Each row was made from one small tree. The marks that hang from a mark follow it in brackets, in alphabetical order. Every link used is in the known rows. Write each row's tree.
Known rows
H(F L W Z): [  2.7   3.5  -0.6 -25.9   2.9 -41.3  -2.5  20.8 -24.5   7.5  24.6  -5.7
 -25.6   5.3 -13.9 -23.2  38.6  -0.6   2.5  -6.5  -8.1  40.1   7.8  27.0
 -60.8 -13.5]
E(Q): [ -5.1  -9.6   3.4   9.2   6.7  19.4  -0.5  -7.6   9.8  15.0   0.3 -22.3
  -6.2  26.3   8.3   3.4  -4.0  -8.9  -5.1  -0.5   6.6 -27.0  -2.4   9.8
  -9.5   1.6]
Z(Q(W)): [  8.1 -11.6   3.8  12.2  10.4  18.3  22.7 -18.3   7.7 -18.2   8.6 -31.1
   6.8  -9.6  -1.2  10.1  12.6  -6.1 -35.0   6.4 -26.9 -23.8   7.1  -8.1
 -22.0  10.3]
L(H(E)): [ -2.4   7.0   3.6   2.2 -14.7 -33.7  12.1   0.5 -22.4  13.7  10.2 -17.8
  20.4   2.0  30.6   6.2 -11.7  -6.0  15.2  -6.7  -2.9 -11.0  -2.6 -11.2
 -29.7 -22.0]
E(Q(W(H) Z)): [ 26.8 -12.4   1.0  28.2   0.9   4.3  22.3 -22.8  10.2  27.2   1.5 -56.5
  10.1  65.0  41.7  22.5 -10.2  -1.4 -53.3  -7.3 -33.2 -23.0  13.6  63.5
 -59.6   5.4]
E(Q(F)): [  3.5 -11.3  -0.6  14.4   5.6  21.3 -19.1 -12.4   6.7  11.4  -0.6   7.1
  10.1  59.5  10.6  18.2  -6.4  -8.9 -13.9  -2.4 -13.0 -28.6   0.2  24.9
 -20.5 -10.5]
Z(Q(F W)): [ 17.6 -13.1  -1.2  16.2   9.8  18.7   6.3 -24.8   5.1 -19.7   6.7  -2.9
  22.2  24.3  -0.7  22.5  10.5  -8.6 -43.6   5.6 -50.7 -24.1   9.2   5.8
 -35.4   0.4]
W(H(F)): [  9.0   0.4  -9.6   1.8   2.1 -14.5   0.5 -10.1  -9.7   9.8  15.7 -26.4
  -7.5  16.2  23.0  -0.6 -21.8  -7.7 -12.2 -13.4 -26.1  44.6   1.8  45.5
 -22.5   0.8]
Q(W(H(L)) Z): [ 35.8  13.0  -0.5  15.6  -1.8 -25.1  33.9  -6.7  -9.8  22.0   7.4 -30.5
  -1.1  46.3  27.7  18.0   8.9   7.8 -57.5  -3.2 -36.4 -14.1  21.2  54.8
 -59.2  -7.4]
Z(Q(F W(H(L)))): [ 28.6   4.4  -3.4  20.2   7.4   5.4  32.8 -25.8  -9.9   6.8  19.5   4.7
   7.7  54.1  24.7  24.5  -1.8  -6.7 -73.7   1.5 -63.0 -39.6  16.6  41.8
 -51.2  -9.6]
Z(Q(W(H(E)))): [ 13.5  -3.9   2.2  22.5  -7.3  -8.2  32.3 -21.6  -7.6  -2.6  32.0 -41.3
  30.4  14.7  22.3   3.2 -12.4  -5.7 -23.8  -1.4 -57.2 -34.1   6.9  22.1
 -42.7   1.2]
W(H(L Z)): [ 10.2  13.6  -7.2  -3.1   7.9 -45.4  21.5  -0.5 -17.3  39.5  19.0   3.1
  -5.6  47.7  20.3  -5.1   0.7   5.6 -16.9 -10.3 -29.9 -19.9   6.6  24.1
 -38.6   0.7]
L(H(T W Z)): [-10.6  -5.7   6.1 -22.0  -9.3 -42.6  17.6   0.2 -14.9  15.9  19.9  -7.8
  -4.1   2.4  11.6  -4.8  21.3  15.3  -6.8 -10.0  -3.9  33.8   5.1  10.7
 -53.8 -23.8]
E(Q(W)): [ 10.4 -13.6   8.6  15.5  12.1  31.5  12.3  -5.7   9.5   8.7   2.7 -25.3
   8.6  14.2  11.2   8.9   4.5 -10.8 -33.8   2.6  -1.0 -23.8   6.5  29.7
 -16.5  13.6]
Q(F Z): [ 14.9  -4.5  -8.5  13.8  -5.9 -17.4 -23.2 -11.6  -0.2  -2.1  -8.5   0.3
  14.7  57.7   5.3  23.5   7.4   5.8  -9.3  -5.1 -28.8  -4.5   7.6  12.8
 -49.1 -24.4]
H(E(Q) F L W): [ -3.7   1.8  10.4  -5.2 -12.3 -14.1  -0.7  20.7 -28.0   8.3  33.7 -30.7
 -19.1  16.9  -4.3 -22.9  19.4 -14.8  13.5  -1.3   6.1   8.3   3.3  48.1
 -63.0 -31.0]
Q(F W(H(L)) Z): [ 45.4  10.7  -5.9  21.2  -2.9 -20.3  18.2 -11.3 -14.5  18.6   6.4   0.9
  14.3  78.0  29.7  30.9   7.2   5.9 -67.2  -4.4 -56.7 -11.3  23.2  67.7
 -75.5 -17.8]
L(H): [  1.8   4.6  -0.5  -0.3  -4.5 -14.1  18.9  -9.9  -8.1  17.6  -4.1  -6.9
  -2.1   0.7  30.0  15.2  -9.5  -5.4 -16.0  -5.6   7.1  -1.1  -0.6  -7.2
 -16.3 -10.0]
Q(F W(H) Z): [ 42.8  -2.0  -7.2  24.6  -7.4 -13.3   6.9 -20.0  -1.9   8.5   0.3  -4.6
  32.2  70.4  31.6  30.3  -5.7   8.0 -55.5  -7.4 -62.6   1.3  18.7  65.0
 -63.4  -7.1]
L(H(T)): [ -8.9   1.6   4.2  -6.7   1.6 -14.0  12.9 -13.3  -9.8  10.7   7.9 -19.8
  -6.3  -4.7  16.7  13.6  -5.2   4.1 -15.9  -7.4   2.6  24.4   1.7  -2.7
 -21.3 -22.0]
H(L): [  2.8  13.4   1.9  -2.8   4.7  -9.4  13.2   8.7 -13.2  11.1   5.9   7.0
 -17.1   4.6  -2.1  -1.7  13.3  -1.6 -11.8   2.0   4.6 -15.8   5.3   1.8
  -7.7 -10.8]

Write each row's tree
[ 17.3  -9.2  -6.1  13.9  11.4   4.0  20.5 -30.3  -1.8  -7.1  23.1 -56.8
  -1.2   7.1  19.8   7.7 -12.0 -15.3 -47.0  -6.6 -56.8  20.6   8.4  37.9
 -44.4  12.0]  Z(Q(W(H(F))))
[-13.7   5.4   1.1 -18.5  20.5 -37.1   1.5   5.4 -14.5  14.1  26.0 -15.5
 -11.0  19.4 -14.4  -9.2  32.4  11.0   5.8  -7.5  -9.2   0.2   5.6  -5.3
 -37.9 -14.0]  H(L T Z)
[ -4.0  15.5  -0.5  -5.7   2.3 -40.5   2.1   2.5 -35.5  10.9  49.6 -43.8
  -5.5  17.8   6.6 -13.2  -6.0  -1.5  10.1 -14.3 -31.7  46.1   4.9  51.4
 -53.2 -30.4]  W(H(E F L T))
[-13.0  -2.4  -0.9 -13.5  11.1 -42.7   6.8 -11.7 -10.6  23.9  15.5 -26.8
   5.0  10.7  15.9   7.6   8.5   5.7   0.4 -15.0 -11.0  13.1   1.1 -14.8
 -41.7 -13.1]  L(H(T Z))
[  5.3 -13.2  -1.7   4.2  18.1   5.9  17.3 -34.7  -2.0 -14.9  37.1 -72.5
  -6.3   1.0   9.2   8.6  -6.2  -7.3 -45.2  -8.1 -60.1  45.8   9.9  43.6
 -49.7   1.7]  Z(Q(W(H(F T))))
[-15.1 -10.2  -8.9  -3.8   8.5 -62.2   0.7 -20.7 -26.4   6.7  30.0 -81.2
  10.6  12.2  19.7  -2.0   5.4 -21.6  26.1 -17.8 -42.1  -7.7  -6.2 -40.2
 -85.3 -17.6]  L(H(E F Z(Q)))
[ -2.9   7.8  -8.8 -16.9  22.2 -49.0   0.1  -4.8 -24.3  24.2  39.8 -41.9
 -18.5  34.4   5.7 -11.4   9.9   2.4  -7.3 -20.0 -37.1  46.7   8.1  41.7
 -60.2 -11.1]  W(H(F L T Z))
[-12.4 -15.9  -1.2 -13.7  -7.9 -48.7  -7.4  -0.6 -20.6 -16.0  41.1 -50.9
   5.6   1.7 -15.8 -27.0  25.7  -6.6  36.3  -7.3 -43.8  15.0  -2.0  -8.4
 -78.9 -17.0]  H(E F W Z(Q))
[ 31.7  -4.2 -10.1  15.4   2.0 -21.3   6.6 -16.7  -6.2   4.5  10.5 -61.7
   7.4  30.9  28.9  14.4  -4.5  -2.0 -41.3 -13.5 -45.7  47.4  13.9  65.9
 -66.1   1.1]  Q(W(H(F)) Z)
[ 14.4 -18.5  -4.9   9.5  18.9  -8.6  -0.1 -23.0   1.3  -8.5  12.8  -9.0
  33.3  40.1  -3.0  17.4  21.9  -6.7 -29.0  -1.5 -65.4 -36.5   8.9  -8.0
 -59.1   7.9]  H(Z(Q(F W)))
[ 38.5  -1.5  -4.1  27.8 -18.2 -32.7   2.0 -10.7 -16.4   6.9  16.4 -14.0
  55.4  71.7  32.9  22.6  -6.3   8.0 -24.4  -8.9 -70.4  -7.3  15.4  61.3
 -77.8 -18.1]  Q(F W(H(E)) Z)
[ 16.2  -9.9   7.5  25.1  -9.2 -22.2  19.6 -13.3 -10.6  24.1   6.1 -75.7
  28.7  44.0  43.5  24.9   3.7  -9.8 -18.7  -8.8 -17.7 -39.8   8.4  17.4
 -85.3 -18.3]  L(H(E(Q(W Z))))
[-10.4  -0.8   9.0 -16.5 -21.7 -38.9   2.6   8.4 -34.2  -6.4  36.6 -38.6
  -2.5 -21.4   8.0 -11.2   9.3   1.1  15.0 -11.2  -3.9  75.4   2.5  30.9
 -62.4 -43.1]  L(H(E F T W))
[ 17.6  -6.0  -0.5  18.9   3.8   9.3  37.9 -29.4   4.7   1.0  15.5 -30.9
   8.5  15.0  25.6  12.2 -14.4  -4.0 -53.4   0.8 -49.4 -20.0   9.9  24.6
 -28.4  12.9]  Z(Q(W(H)))
[-11.0 -18.2   3.5  -9.5  -8.4 -35.0 -18.0  14.7 -19.3   9.9  33.9 -43.4
   9.0  28.4  -2.2 -28.4  21.2  -9.8  37.8 -10.8 -12.5  17.3  -2.5  29.6
 -75.0 -12.5]  H(E(Q) F W Z)
[-16.7  -7.0  10.7 -18.2 -15.3 -46.5  -5.0  17.7 -18.0  -3.6  41.4  -9.7
  20.5   4.4 -19.9 -28.7  31.0  20.2  41.1  -5.8 -18.7  26.8   2.9  14.4
 -53.6 -22.6]  H(E T W Z)
[ -4.3  -8.8  -8.9   5.4  -1.5 -54.5  -0.2 -23.7 -20.6  12.5  20.9 -21.8
  39.4  49.2  23.6  17.9   4.9 -11.2  12.7 -12.9 -60.5 -52.5  -2.4 -38.3
 -80.9 -26.3]  L(H(E Z(Q(F))))
[ 10.1 -14.6  -6.0  21.0  -0.4   1.7 -25.2 -17.6   7.3  14.1  -9.1 -24.0
   8.2  87.3  12.6  26.7   1.7  -3.9 -15.2  -5.5 -22.6 -33.5   4.3  24.4
 -58.7 -21.6]  E(Q(F Z))
[  2.9   6.7   3.6 -20.3  -6.7 -33.9  15.8  19.9 -15.9  15.5  16.1  19.0
 -14.0  17.4 -10.1 -20.0  36.8   8.9  -3.6   1.4   1.5  -5.5   8.7  12.7
 -43.4 -11.3]  H(L W Z)
[ 32.4  -9.1  -2.9  16.6  -1.0  -6.7  -9.6 -10.5  -0.2  -7.5  -5.6  -4.0
  29.7  46.9   5.9  28.6  18.4   5.1 -36.5  -2.2 -40.6   0.5  15.8  31.9
 -55.8  -9.7]  Q(F W Z)
[-22.1 -14.0   5.5  -2.7   9.8  -7.2 -27.5  -3.3 -12.1  -2.2  36.6 -71.2
   2.9  15.8 -10.9  -9.0   2.3 -13.4  33.6 -12.0  -9.1  29.3  -4.1  24.6
 -47.2 -21.5]  H(E(Q) F T)
[ -9.3  11.1  17.2 -16.0 -20.5 -27.1  12.9  25.8 -28.4  -5.5  39.3   1.1
  -7.8  -5.6 -20.2 -25.0  29.2  15.6  17.3   4.2   2.5  19.1   8.2  29.0
 -40.5 -41.3]  H(E L T W)
[-14.1 -10.1   1.7   3.9   5.6 -36.0  -0.4 -11.6  -8.2  36.4  41.3 -49.6
  24.5  62.4  18.7  -9.9 -11.0   5.5  22.8 -17.6 -34.3 -21.4  -1.6  34.1
 -58.3  -8.6]  W(H(E(Q) T Z))
[ -9.4  -7.1   0.1 -27.4  -0.1 -47.0   1.9  -1.6 -22.9   7.7  27.3 -35.7
 -13.7  -6.5   5.6  -8.7  23.9   4.3   0.8 -17.2 -11.8  81.1   4.2  22.4
 -68.6 -23.9]  L(H(F T W Z))
[ 10.5  10.6 -12.4 -11.0  17.2 -52.7   4.6  -1.6 -24.7  31.4  26.7 -26.9
 -16.2  37.4  17.7  -7.2   2.4  -5.4  -8.7 -17.7 -35.9  22.7   5.4  36.5
 -54.2  -1.4]  W(H(F L Z))
[  2.5  -1.2   0.7 -16.2 -15.8 -38.6  23.6   4.1 -15.0  23.2   5.1   6.1
  -2.3   7.4  21.7  -3.4  17.4   6.3 -10.0  -6.8  -0.8  11.1   3.5   4.6
 -46.0 -13.4]  L(H(W Z))
[ -7.7 -20.2   4.0  -2.6  26.4 -10.6  12.2 -22.6   5.0 -10.8  28.7 -49.5
  12.2   3.1 -15.3   2.7  30.8   6.0 -17.8  -3.9 -45.0  -8.5   8.2 -15.7
 -47.9   6.8]  H(T Z(Q(W)))
[ -3.3  18.7   5.5  -0.1  -6.2 -35.4  16.5   3.3 -28.2  17.8  41.7 -15.3
   2.9  27.2  12.0  -9.2  -6.4  10.3   2.6  -7.1 -24.8   1.5   5.9  38.2
 -37.6 -29.7]  W(H(E L T))
[-16.9  -1.0   2.2 -12.9   1.1 -59.9   1.8  -4.5 -25.0  19.9  30.2 -32.6
  27.5  13.3  14.4  -2.5   9.2   5.1  31.2 -17.3 -18.2   4.0  -1.3 -17.3
 -58.9 -23.6]  L(H(E T Z))
[ 38.3   0.1  -3.6  19.7  -1.8   5.9  12.7 -12.7  -3.2   9.3   9.0  26.9
  34.8  46.6  28.5  22.5 -13.0   2.2 -52.5  -3.5 -50.4   7.8  13.8  65.5
 -27.4   4.6]  Q(F W(H))
[  1.2 -10.8  -3.0 -21.1  -2.3 -33.4 -12.0  10.9 -14.6  -3.0  18.6 -14.0
  -7.9   0.4 -11.7 -22.6  27.4  -1.6  12.8  -7.9 -12.0  54.1   1.9  23.4
 -49.2  -2.4]  H(F W Z)
[ -2.4   1.4   5.1 -12.2 -26.5 -61.9  16.7  12.6 -27.9  20.6  20.8  -3.3
  21.7   8.8  20.9 -13.3  16.6   6.0  20.7  -8.0 -12.3   0.2   0.5   1.8
 -63.0 -23.3]  L(H(E W Z))
[ 35.6   7.7  -6.6   8.2  11.7 -31.9  18.3  -3.0 -19.4  29.5  20.8  27.1
  28.8  69.2  25.6  14.9  10.2   5.5 -50.8  -8.1 -59.9 -18.5  17.9  54.8
 -60.2   2.4]  Q(F W(H(L Z)))
[ -7.9   0.6   9.2   6.9   5.3  -5.3 -16.2   2.6 -20.0  13.1  32.8  -9.4
  13.4  62.7  -6.2   5.5  11.8  -5.5   7.8  -4.4 -13.6 -31.9   4.4  26.8
 -52.6 -41.4]  H(E(Q(F)) L T)
[ 15.3 -13.6   4.4  22.7   6.3   3.8  16.7 -25.7  10.2  19.7  14.8 -70.7
   6.4  60.1  27.4  20.2  -2.1   9.3 -50.9 -10.1 -33.7   0.7  15.2  68.6
 -63.1  -6.2]  E(Q(W(H(T)) Z))
[-15.7 -10.6   4.2 -26.6  -7.2 -52.8 -22.5  15.9 -27.3 -11.3  48.1 -35.0
  11.5  -5.2 -22.6 -32.9  33.0   6.7  46.8 -12.5 -23.1  69.2   1.7  26.7
 -69.9 -24.6]  H(E F T W Z)
[-12.6  -5.6   9.6 -16.9 -16.5 -21.7 -15.5  15.4 -25.4 -24.6  42.3 -33.6
  -0.4 -19.5 -21.2 -27.3  21.5   5.5  33.5  -4.7 -12.8  78.8   2.3  40.3
 -47.8 -31.9]  H(E F T W)
[ -6.8 -14.2   8.2  -1.3 -17.2  -7.1 -10.7  12.6 -16.0  -2.4  28.0 -39.7
  -1.9  10.9   0.1 -21.6   8.6 -12.1  25.4  -3.1   5.6  24.7  -1.7  44.8
 -52.6 -20.4]  H(E(Q) F W)
[  5.4  -0.1   1.0 -13.2 -17.0 -18.2  13.3   2.2 -19.9   4.1   7.1 -16.1
 -23.9 -16.5  18.9  -1.1   5.1  -7.2 -16.2  -7.2   8.4  64.2   3.7  30.5
 -42.3 -21.4]  L(H(F W))
[ 34.4  -1.8  -2.9  18.1  -5.5 -14.7  22.4 -16.4   2.0  12.9   3.3 -34.8
  15.5  39.7  31.6  17.2  -5.5   9.1 -47.7  -6.6 -40.7   3.7  15.6  53.0
 -49.9   2.9]  Q(W(H) Z)
[ 23.7  -5.9  -9.2  -0.3  16.0 -30.7   6.2  -7.7 -10.9  15.4  24.9 -34.5
  18.3  17.5  22.9  -2.5   2.2  -7.3 -24.2 -15.7 -54.5  40.0   9.8  53.4
 -52.3  22.3]  Q(W(H(F Z)))
[ -5.1  -5.6  -2.7 -19.7   7.2 -37.5   8.2  -1.0 -18.8  -4.6  29.7 -35.6
 -36.1   8.3 -17.0 -21.7  40.8  -7.7  -4.7  -2.4 -27.1   9.8   5.7  -2.1
 -73.0 -17.0]  H(F L W Z(Q))
[  2.4  -4.7  -4.4 -20.9  -7.9 -49.1   6.8   3.3 -22.1  13.7  14.4 -19.3
 -10.2  -0.3  16.1  -7.8  18.3  -5.4  -0.2 -13.7  -9.7  53.6   2.6  15.3
 -65.5 -13.1]  L(H(F W Z))
[ -1.5   8.6   7.6 -17.8 -17.1 -55.2  12.3  28.3 -31.0  12.7  32.7  11.4
   7.7  17.1 -11.0 -30.5  36.7   8.7  27.0  -0.1  -9.0 -13.6   5.8   9.5
 -62.3 -23.9]  H(E L W Z)
[ -3.7   7.4  -5.2   3.2   2.3 -57.9  22.7 -13.5 -23.0  25.4  39.9 -33.2
   8.2  49.8  17.4 -11.2   2.6  -4.4   6.4  -9.9 -54.1 -63.2   3.0  -7.7
 -67.0 -14.5]  W(H(E L Z(Q)))
